Each row comes from the steps of one path. Every step used is in the known rows, and no mark comes twice. Write the path behind each row, first mark first.
Known rows:
C-Z: -0.42 -3.63  2.02 -0.31 -1.68 -2.78  0.24  1.84 -0.24  2.36  1.11  0.84  2.27 -1.06 -2.42  0.52  5.08  3.63 -1.98
Y-C: -0.34  0.60  5.52 -1.37 -2.63  1.33  1.58  2.12  2.72  4.76 -2.83  0.31 -1.95 -0.45  2.46  2.94  2.08  1.69 -2.76
D-X-Z-Y-C: -3.20 -2.62  5.89 -0.23 -2.49  0.62  0.42 -1.58  0.48  2.62  0.20  4.22 -5.57 -0.64 -0.61  0.74  0.43  1.71 -2.66
X-Z-Y: -2.29 -5.45  4.01  0.47 -1.55 -1.35  1.65  0.62 -1.29  1.80  2.28  0.23 -1.67 -1.32 -2.37  0.64  1.43  0.28 -3.29
Y-C-Z: -0.04  0.32  5.50 -1.17 -1.19 -0.96  0.99  2.37  1.65  3.94 -0.93  0.16  0.78 -1.71  0.82  2.72  3.62  3.92 -3.04
D-Y-C-Z:  0.58 -1.45  5.34  0.62 -2.16  0.14  2.39  2.52  3.31  6.83  1.75  2.21  0.20 -0.20  2.17  2.54  3.05  2.41 -1.85
X-D:  0.95 -4.45  0.13 -0.88 -3.58 -1.99  0.79  3.22 -1.86  4.17  0.28  0.54 -1.25  3.48  0.39  1.95  2.69  0.10 -0.48
X-D-Y-Z-Q:  0.00 -6.20  2.03  0.24 -3.42 -1.32  1.19  2.45 -1.06  5.41  2.06  0.17 -0.22  3.23  0.93  3.38  2.06  0.63 -1.13
Q-Y-C: -1.05 -1.62  3.14  2.39 -5.73  2.94  2.43  1.06  2.25  4.50 -1.21 -0.02 -0.25 -1.06  4.18  2.38  2.60  1.09 -4.32
C-Z-Q-D: -2.87 -5.36 -0.42  1.02 -2.99 -3.68 -1.05  3.13 -1.42  0.65 -1.79 -1.17  3.15 -1.51 -1.95  1.18  3.59  3.78 -2.81
Y-C-D-X-Z: -0.40  1.71  4.55 -0.89 -3.75  1.38  0.56  1.08  1.23  5.03 -1.95  2.16 -3.91  0.63  3.27  4.16  1.22  1.01 -3.53
Z-X-D-Y-C: -0.33 -4.21  2.25  0.47 -2.08  2.37  0.00  2.66  1.63  2.87 -0.53  0.38 -1.05  2.14 -0.63  2.25  2.99 -2.34 -0.09
D-X-Z: -2.31 -2.59  3.67  0.02 -2.82 -0.33 -0.70 -1.78  1.06  2.02 -0.06  5.72 -4.69 -0.65 -2.11  0.61  1.24  0.10 -1.67
D-X-Z-C: -3.09 -2.87  4.82 -0.15 -3.36  1.90 -0.11 -0.91  0.38  3.04 -0.56  4.54 -5.16 -1.11 -2.28  0.91  0.93  0.33 -1.04
Q-Y-C-Z: -0.82 -1.82  3.16  2.58 -4.66  1.38  1.99  1.29  1.50  4.01  0.14 -0.11  1.67 -1.94  2.98  2.26  3.59  2.66 -4.44
C-D-Y-Z-Q: -0.72 -3.93  1.25  0.71 -5.84  1.78  1.31  1.45  0.10  6.20  0.52  0.00 -1.30  3.14  3.15  4.23  2.18  0.19 -3.32
Q-Y-C-D: -0.60 -1.08  1.83  2.56 -6.86  3.30  2.26  1.46  1.23  5.29 -1.04 -0.36 -0.57  0.24  5.46  3.28  2.52  0.73 -4.75
Q-Y-Z-X: -2.98 -5.94  2.92  3.32 -5.13  5.01  1.27 -1.94  2.00  1.27  0.06 -0.83  0.71 -1.04  0.71  1.79  3.34  0.23 -4.20

Write each row's path:
 0.30  1.38  3.74 -1.22 -4.19  1.77  1.44  2.64  1.36  5.78 -2.67 -0.14 -2.48  1.38  4.33  4.29  2.04  1.12 -3.50 -> Y-C-D
-1.72 -3.11  4.81  0.23 -1.77 -0.78  1.77  1.19 -1.29  2.89  1.70 -0.32 -2.10 -1.02 -0.30  2.41  1.01  0.63 -4.19 -> X-Z-Y-C-D
-5.19 -5.39 -0.92  1.30 -5.99 -0.23 -1.29  2.00 -0.18  1.00 -6.06  0.05 -2.20  0.36  0.64  1.52  0.14  1.10 -2.50 -> Z-Q-D-X
-3.62 -4.07 -0.26  2.70 -4.87  0.89  0.02 -0.55  1.02  0.03 -3.13  4.30 -4.11  0.35  0.42  0.05 -0.10  0.64 -1.97 -> Q-D-X-Z
-1.32 -4.49  1.96  0.24 -0.80 -0.73 -1.02  1.56  0.64  0.30  0.29  0.20  2.50 -1.46 -4.21  0.22  5.62  1.75 -1.44 -> C-Z-X
 1.94 -3.11  2.51  0.05 -2.45 -2.16  1.68  3.99 -0.40  6.49  2.55  1.35  0.02  2.78  1.90  3.17  2.83  1.40 -0.70 -> X-D-Y-C-Z
-2.33 -6.37  2.28  3.22 -5.08  4.18  1.21 -1.37  0.98  1.53  0.69 -1.00  0.79 -0.11  0.86  2.08  3.29  0.11 -3.84 -> Q-Y-Z-X-D
-2.34 -5.37  2.95  2.93 -5.70  3.57  2.15 -1.75  1.44  2.77  0.64 -0.32  0.56 -0.81  1.97  1.89  3.00  1.57 -4.58 -> Q-Y-Z
-1.05 -3.49  3.12  0.89 -3.40  1.42  1.47  2.43 -1.12  4.72  1.50  0.61 -1.56 -1.07 -1.71  2.99  1.54 -1.66 -1.82 -> X-Z-C-D-Y
 0.34 -1.28  5.30  0.49 -3.19  1.75  2.87  2.26  4.04  7.51  0.38  2.28 -1.70  0.74  3.35  2.76  1.93  0.89 -1.72 -> D-Y-C
-2.63 -3.39  6.50 -1.13 -3.03  2.34  3.35  1.84  0.03  4.64 -0.89 -1.96 -3.54  0.85  2.98  1.16  1.29  3.79 -3.56 -> Z-Y-C
-3.38 -5.12  0.03  0.99 -3.24 -3.26 -1.44  2.24 -1.23  0.56 -2.02  0.20  1.86 -1.35 -1.98  0.93  3.26  4.10 -2.66 -> C-Z-Q-D-X
-2.22 -3.34  1.45  2.05 -3.64 -2.21 -0.43  1.96 -1.05  2.11 -0.26 -0.75  0.94 -2.68 -0.81  3.93  1.35 -1.43 -4.71 -> X-Z-Q-Y-C-D
-1.93 -2.55 -0.25  1.31 -6.53  0.54 -0.64  0.26 -1.42  3.79 -0.68  2.43 -3.43  1.66  1.76  3.09  1.43 -0.67 -3.64 -> C-D-X-Z-Q-Y
-2.16 -2.86  5.26 -1.00 -4.17  2.68  3.23  2.21 -0.92  5.36 -0.81 -2.30 -3.86  2.11  4.22  2.10  1.32  3.38 -4.06 -> Z-Y-C-D
